In the rows, zero is written as 128.
Known rows, with every step that occurs:
sime > bero > ramiki > dupirir > nolo: [177 114 154 169 154 161 132 138 106  89 122 154 177 128 111 101 106 152
 188 114 123 119 121  68 193 128 111 145 111 107 136 122 173  91]
nuton > dupirir: [168 125 155 154 154 113 128 124 140 111 112 124 187 129 120 142  85 129
 155 157 114 126 128  60 162 171 119 154 110 108 145 139 150 134]
gimu > gamif: [132 133 156 166 153 119 132 116 146 115 130 149 163 147 118 182  84 148
 147 171 110 157 130  93 148 156 123 159  98 106 153 146 153 120]
tamu > gimu > gamif > dupirir > nuton: [158 132 185 172 158 138 116 112 235 124 116 150 160 146 120 215  89 115
 147 141 118 172  98 129 162 167 107 168 128 100 126 138 179 124]
semazi > sime > bero > nolo > dupirir > ramiki: [121 104 124 149 168 136 137 147  48 111 137 134 182 147 137  88  94 129
 176 104 138 129 147  90 142 202 130 134  80 125 146  98 132 100]
sime > bero: [161 146 145 157 158 144 123 134 110 101 108 144 163 144 127 104  77 149
 163 137 118 134 138  58 155 166 114 155 103 100 141 142 150 103]
nuton > bero > nolo > dupirir > sime > semazi: [197 149 134 147 158 154 118 128  21 135 125  91 187 114 140 119 121 182
 131 102 114 124 182  76 141 226 138 150  72 135 115 144 165 112]
gamif > gimu > tamu: [174 138 126 165 161 137 128 129 153 108 120 142 218 154 127 173 106 123
 144 182 114 147 103  65 122 140 111 150 105  88 139 117 166 106]
ramiki > bero > nolo: [181 115 170 140 161 128 111 125  87 111 137 123 166 154 115 153 127 138
 155 148 126 150 134 106 156 211 105 165 106 119 143 131 171 132]
semazi > sime > bero > ramiki: [114 130 112 169 166 120 136 144 126 112 121 149 173 157 119  90  90 142
 199 119 128 124 118  74 170 123 111 147 114  94 147 127 151  99]
bero > nolo: [170 120 167 139 156 136 118 131 105 102 126 137 183 147 125 159 117 145
 155 144 130 137 130  90 147 190 121 154  92 115 143 138 149 121]
sime > semazi: [154 142 119 157 156 146 132 123  95 126 122 134 170 143 119 117 119 162
 150 140 123 134 137  91 135 181 117 151  89 107 120 145 144 115]
ramiki > dupirir > nuton: [205 133 165 156 150 149 119 107 131 115 108 134 167 130 101 157 108 120
 155 118 110 157 130 114 152 162 103 156 110 109 133 138 159 132]
nolo > bero > ramiki > dupirir: [163 147 126 168 164 131 134 128 126 112 115 145 154 134 100 161 123 130
 179 102 108 112 146 100 176 114 109 144 100  98 161 131 166 119]
gimu > tamu: [168 129 132 156 161 132 121 122 136 112 127 133 193 142 114 177  98 131
 147 165 109 158 110  53 127 155 114 155  95  97 151 140 148 113]
ramiki > bero: [164 129 153 152 160 124 121 114 117 127 125 124 152 154 104 139 108 144
 156 151 115 161 133 111 154 187  99 167 118 107 141 140 170 135]
semazi > sime > bero: [152 136 126 157 161 125 132 137 111 100 117 155 172 165 134  76  77 135
 181 126 130 138 130  69 152 150 115 151 101  98 145 129 140 101]
semazi > sime > bero > ramiki > dupirir > nolo: [170 103 133 169 158 141 141 141 103  86 132 166 183 148 119  72 107 137
 203  99 135 121 111  85 192 110 112 141 110 106 140 106 163  89]
bero > nolo > dupirir: [175 112 158 146 157 146 125 126  87 115 122 124 196 129 123 167 113 143
 131 147 127 140 154  84 140 216 132 148  91 125 142 131 147 122]
ramiki > bero > nolo > dupirir > sime: [197 113 183 141 157 143 107 107  74 143 132  89 182 128 112 182 118 156
 127 135 110 165 169  92 139 233 119 167 106 125 136 138 179 142]
gamif > gimu: [159 145 143 162 155 140 132 127 150 116 108 146 195 157 125 145 109 138
 154 165 123 136 123 104 139 153 110 149 113  91 131 120 165 117]
gamif > dupirir > nuton: [189 138 162 162 159 120 110 110 192 140 112 134 160 142 105 197 118 126
 141 134 123 162 115 109 167 183  94 165 120  94 143 149 152 128]
sime > bero > nolo: [175 132 164 145 159 150 113 144  85  87 118 144 180 144 137 117  91 148
 165 134 130 129 139  57 157 191 123 153  91 112 143 138 151  99]
nuton > bero > sime > semazi: [170 179 109 150 157 122 127 136  59 126 122 118 158 139 146  83 101 173
 149  93 104 119 158  88 155 112 131 145  80 103 110 146 165 103]
tamu > gimu > gamif > dupirir > nuton > vavez: [149 116 159 169 163 141 115 109 252 130 121 172 179 148 125 216 108 126
 168 150 116 187  99 122 154 150 120 176 124  95 129 150 173 110]
nuton > bero: [164 158 132 154 161 115 127 133 107 108 111 136 163 145 126 119  91 151
 168 129 113 129 137  92 163 157 115 155  98 113 142 145 158 113]
nuton > givak: [121 129 138 151 159 163 122 135 118 111 128 136 169 152 120 125  95 144
 162 168 117 154 138  80 134 191 109 145  98  95 154 135 160 124]
nolo > bero > sime > semazi: [173 168 111 151 161 117 129 128  91 130 128 122 156 137 134 136 113 168
 140 102 108 122 183  86 147 112 131 144  66  96 129 142 167 111]
dupirir > sime > bero: [167 153 166 153 155 144 111 122 115 122 107 121 167 136 122 130  74 168
 163 123 105 143 150  47 140 166 116 165 102  95 133 155 160 113]
sime > bero > nolo > dupirir: [184 123 157 152 160 157 120 139  67  98 113 132 191 127 135 121  85 148
 141 136 127 130 163  48 151 220 133 145  91 122 140 132 146 102]
semazi > sime > bero > nolo > dupirir: [174 115 134 151 162 139 130 142  59  98 123 140 194 146 141  90  84 135
 153 124 139 133 151  63 150 199 135 143  90 122 144 115 138  98]
tamu > gimu > gamif: [129 132 172 164 156 147 135 124 181 102 120 152 167 150 125 168  75 137
 164 154 113 150 113 104 140 149 125 159 113 110 125 131 174 122]
gimu > gamif > dupirir > ramiki > bero > nolo: [124 114 171 156 167 110 115 122 118 135 157 140 136 164 121 197 126 122
 151 135 125 164 108 150 173 201 101 161 103 107 163 119 164 124]
dupirir > nolo > bero: [185 115 151 152 160 113 132 127 143 102 138 143 173 137 116 181 115 162
 160 150 131 135 161  92 176 165 118 152  76 121 154 130 174 114]
ramiki > bero > sime > semazi: [171 148 130 149 157 129 120 115  68 144 136 109 148 149 124 105 119 169
 137 115 105 150 154 103 143 138 114 158 101  96 110 142 177 125]

Rows:
[175 144 157 159 156 156 119 116  97 132 105 108 177 118 120 129  66 170
 137 123 103 149 176  42 137 194 128 159 102 108 133 150 158 115]  nolo > dupirir > sime > bero
[191 134 129 150 156 116 132 131  91 119 150 125 169 131 136 145 124 185
 140 116 122 127 182  84 167 117 136 144  62 111 122 130 180 103]  dupirir > nolo > bero > sime > semazi
[192  98 145 151 164 164 111 127 109 113 119 138 214 117 129 152 108 155
 156 145 120 166 172  60 149 217 136 158  95 125 136 147 155  94]  sime > bero > nolo > dupirir > nuton > vavez
[143 142 169 170 159 138 126 122 208 116 115 166 154 157 130 186  85 121
 151 140 121 153  93 116 156 152 116 163 123  92 134 133 167 117]  tamu > gimu > gamif > dupirir
[199 148 184 147 158 145  92 130 115 118 113 135 172 143 139 159  99 148
 147 104 125 138 129  57 161 194 115 166 101  87 147 149 157 105]  gamif > dupirir > sime > bero > nolo
[183 117 177 142 154 145 114 114  86 133 122 103 196 120 118 189 109 163
 126 128 114 150 166  73 128 215 134 157  90 122 136 140 156 132]  bero > nolo > dupirir > sime
[128 132 114 154 164 130 135 116  40 170 147  87 151 132 116 104 119 165
 135 101 102 148 172 121 131 163 121 143  92 111 108 118 169 127]  nolo > dupirir > ramiki > bero > sime > semazi
[159 147 139 153 152 148 121 112  98 147 123 109 169 134 116 139 118 180
 144 123 111 142 152  81 121 181 119 161  89 101 116 155 154 124]  dupirir > sime > semazi
[129 128 143 157 169 111 119 115 133 151 133 133 133 164 104 153 126 123
 164 116 122 157 108 144 163 188  86 162 117  93 154 121 157 132]  gamif > dupirir > ramiki > bero
[151 138 123 174 166 118 129 126 135 141 114  98 183 110  98 165 109 154
 159 125 104 140 159 101 185 175 110 149 119 129 129 141 175 121]  nolo > dupirir > nuton > bero > ramiki
[107 116 126 158 163 130 142 119 101 143 126 118 168 128 105 147 101 145
 154 130 114 143 148 105 133 193 120 139  94 118 141 119 138 127]  nolo > dupirir > ramiki
[201 155 170 155 149 170 113 117  85 109 100 134 159 134 121 102  78 146
 161  92  98 136 144  58 145 146 116 160 102  91 135 146 159 112]  ramiki > dupirir > sime > bero
[217 146 190 142 150 176 102 128  58  96 107 135 171 133 133 116  91 143
 162  86 111 127 140  59 145 171 124 157  92 103 138 139 161 108]  ramiki > dupirir > sime > bero > nolo
[ 98 125 165 169 169 129 125 118 181 137 136 146 126 165 116 171 102 112
 171 123 116 165  89 160 160 169  96 163 127  99 135 112 184 128]  tamu > gimu > gamif > dupirir > ramiki > bero
[135 147 150 165 159 145 115 130 134 134 113 114 172 132 109 145  87 173
 182 116 103 133 141  50 162 139 110 160 117  91 135 154 170 111]  dupirir > sime > bero > ramiki
[149 142 157 171 156 113 123 114 175 126 125 161 153 154 120 196  97 132
 136 156 120 157 107 104 163 157 112 163 107  88 164 147 147 116]  gimu > gamif > dupirir
[132 128 124 149 162 108 129 126  64 149 144  86 154 129 126  94 110 145
 156 107 101 130 148 102 153 151 117 146  97 105 115 119 175 133]  nuton > dupirir > ramiki > bero > sime > semazi
[169 145 158 145 156 111 116 114 109 136 130 115 150 152 117 137  97 152
 149 121 100 155 143 102 153 123 111 164 114  92 132 138 180 133]  ramiki > bero > sime
[150 134 139 167 155 145 133 123 122 115 112 144 169 139  98 135 121 135
 179 110 109 123 114 103 164 116 106 147 119  94 144 132 152 121]  bero > ramiki > dupirir
[180 140 139 169 162 132 124 120 152 121 118 127 162 122  91 192 128 127
 177 103 104 133 150 118 182 129  99 149 107 108 153 134 181 126]  nolo > bero > ramiki > dupirir > nuton
[114 133 148 144 163 105 123 118  91 146 144 107 138 154 113 136 105 148
 168 103  99 154 141 127 148 124 106 155 108  95 133 120 174 134]  dupirir > ramiki > bero > sime
[158 153 125 150 152 134 129 123  84 135 125 121 167 140 131 114 108 170
 137 112 110 129 152  83 135 115 128 149  87  91 111 143 156 114]  bero > sime > semazi
[192  93 168 153 150 113 133 127 144  98 130 128 199 121 120 151  95 145
 154 166 128 131 127  61 181 180 122 155 102 122 139 127 164 125]  nuton > dupirir > nolo
[170 161 117 168 160 151 127 119  91 140 122 118 156 122 104 151 142 161
 166  77 100 110 167  95 158 124 115 149  84 100 136 143 175 120]  nolo > bero > ramiki > dupirir > sime > semazi
[225 134 161 147 150 126 128 122 100  95 133 145 166 133 127 154 108 150
 148  93 111 126 166  93 177  81 131 143  76 103 145 120 184 112]  ramiki > dupirir > nolo > bero > sime
[168 120 124 171 163 167 117 123 146 116 110 156 185 126 106 127 116 144
 201 110 104 151 129  75 173 121 111 157 121  94 137 147 164  93]  sime > bero > ramiki > dupirir > nuton > vavez
[211 156 152 157 154 136 119 118 103 106 104 132 157 129 115 123  98 125
 167  98 103 140 139 115 174 158 104 153 104 119 134 138 169 121]  ramiki > dupirir > nuton > bero
[171 100 127 159 161 139 124 104 161 145 118 132 205 119 106 182 117 157
 150 156 109 181 161  89 136 188 128 163 106 117 135 151 151 118]  nolo > dupirir > nuton > vavez
[167 162 140 147 160  99 124 126 126 121 123 129 159 141 126 174  92 156
 148 110 103 132 173  84 157  94 129 149  82  93 152 141 170 121]  nolo > bero > sime
[115 117 144 152 165 117 127 118 107 139 139 119 138 156 101 137 116 137
 178 131 111 157 130 131 147 184  94 158 110 110 142 121 164 135]  dupirir > ramiki > bero
[171 120 137 171 168 101 127 133 190 125 138 149 167 139 108 211 141 154
 168 130 137 126 131 102 210 135 104 152 101  97 165 130 176 107]  gamif > dupirir > nolo > bero > ramiki
[127 104 164 138 166 126 118 128  78 126 148 117 155 154 113 150 131 137
 175 129 125 149 129 135 153 209 102 155  98 122 145 112 167 134]  dupirir > ramiki > bero > nolo
[177 120 152 160 157 135 125 106 141 139 115 106 188 115 100 186 102 145
 128 150 111 166 160  95 142 210 116 155 111 123 131 141 156 133]  nolo > dupirir > nuton
[188 123 149 147 153 164 119 117  50 143 130  95 195 116 125 154 132 177
 117 122 119 139 175  75 119 230 137 152  75 126 116 143 155 123]  bero > nolo > dupirir > sime > semazi
[170 127 151 170 156 147 123 114 149 126 114 127 170 124  89 168 124 126
 175 110 107 143 120 116 173 136  98 151 125 104 133 133 167 129]  bero > ramiki > dupirir > nuton
[130 137 142 171 161 150 123 125 118 144 110 103 183 114 106 146  85 174
 156 119 101 136 165  44 153 166 122 155 117 103 133 149 166 113]  nolo > dupirir > sime > bero > ramiki
[166 160 173 171 155 125 108 115 159 131 117 144 153 144 132 177  70 153
 137 129 105 158 129  63 162 156 116 172 106  81 157 160 159 105]  gimu > gamif > dupirir > sime > bero
[117 110 134 157 167 125 136 113  86 151 136 104 152 137  96 139 111 141
 152 134 109 160 153 126 141 213 105 151 107 121 140 114 160 137]  nolo > dupirir > ramiki > bero
[228 140 134 151 151 142 133 126  63 106 140 141 164 128 133 120 129 165
 138  84 116 118 175  95 167  99 133 137  63 107 126 121 178 105]  ramiki > dupirir > nolo > bero > sime > semazi
[203 128 190 142 154 139 102 137  94  99 114 107 196 119 142 133  74 143
 159 127 113 120 150  25 162 199 130 160  96 113 139 146 166 119]  nuton > dupirir > sime > bero > nolo
[136 113 146 151 166 156 128 144  52 111 128 125 177 127 129 119  94 143
 160 118 126 129 159  71 144 224 129 137  82 125 141 113 143 102]  sime > bero > nolo > dupirir > ramiki
[116 134 134 159 165 114 125 123 147 144 123 143 146 155 111 157 118 131
 166 114 126 138 105 123 154 167  99 151 104  86 154 125 136 122]  gamif > dupirir > ramiki
[145 133 135 169 166 164 119 133 137 112 130 126 159 128  97 169 122 121
 181 123 103 145 161 109 173 153  93 136 103 101 165 127 194 126]  nolo > bero > ramiki > dupirir > nuton > givak
[126 142 121 165 169 108 132 134 155 124 123 132 164 139 102 187 117 151
 178 133 114 121 152  94 176 132 110 148  99 103 161 140 168 119]  nolo > bero > ramiki
[167 132 156 155 153 139 125 105 120 148 113 102 184 120 106 171  93 168
 129 134 102 156 164  71 126 191 127 160 102 110 135 149 155 137]  nolo > dupirir > sime
[150 149 192 165 156 143 114 109 212 135 115 144 154 150 128 206  85 137
 147 124 108 161 104 104 146 146 118 173 122  88 130 147 176 127]  tamu > gimu > gamif > dupirir > sime
[173 158 171 172 162 124 116 123 211 118 113 145 154 144 134 186  81 117
 161 121 112 159 107 131 185 161 108 166 123 111 125 140 189 113]  tamu > gimu > gamif > dupirir > nuton > bero
[117 139 122 148 163 125 128 120  58 156 150 103 139 149 119 100 125 164
 160  96 105 146 151 134 138 142 110 150  91  99 110 122 172 124]  dupirir > ramiki > bero > sime > semazi
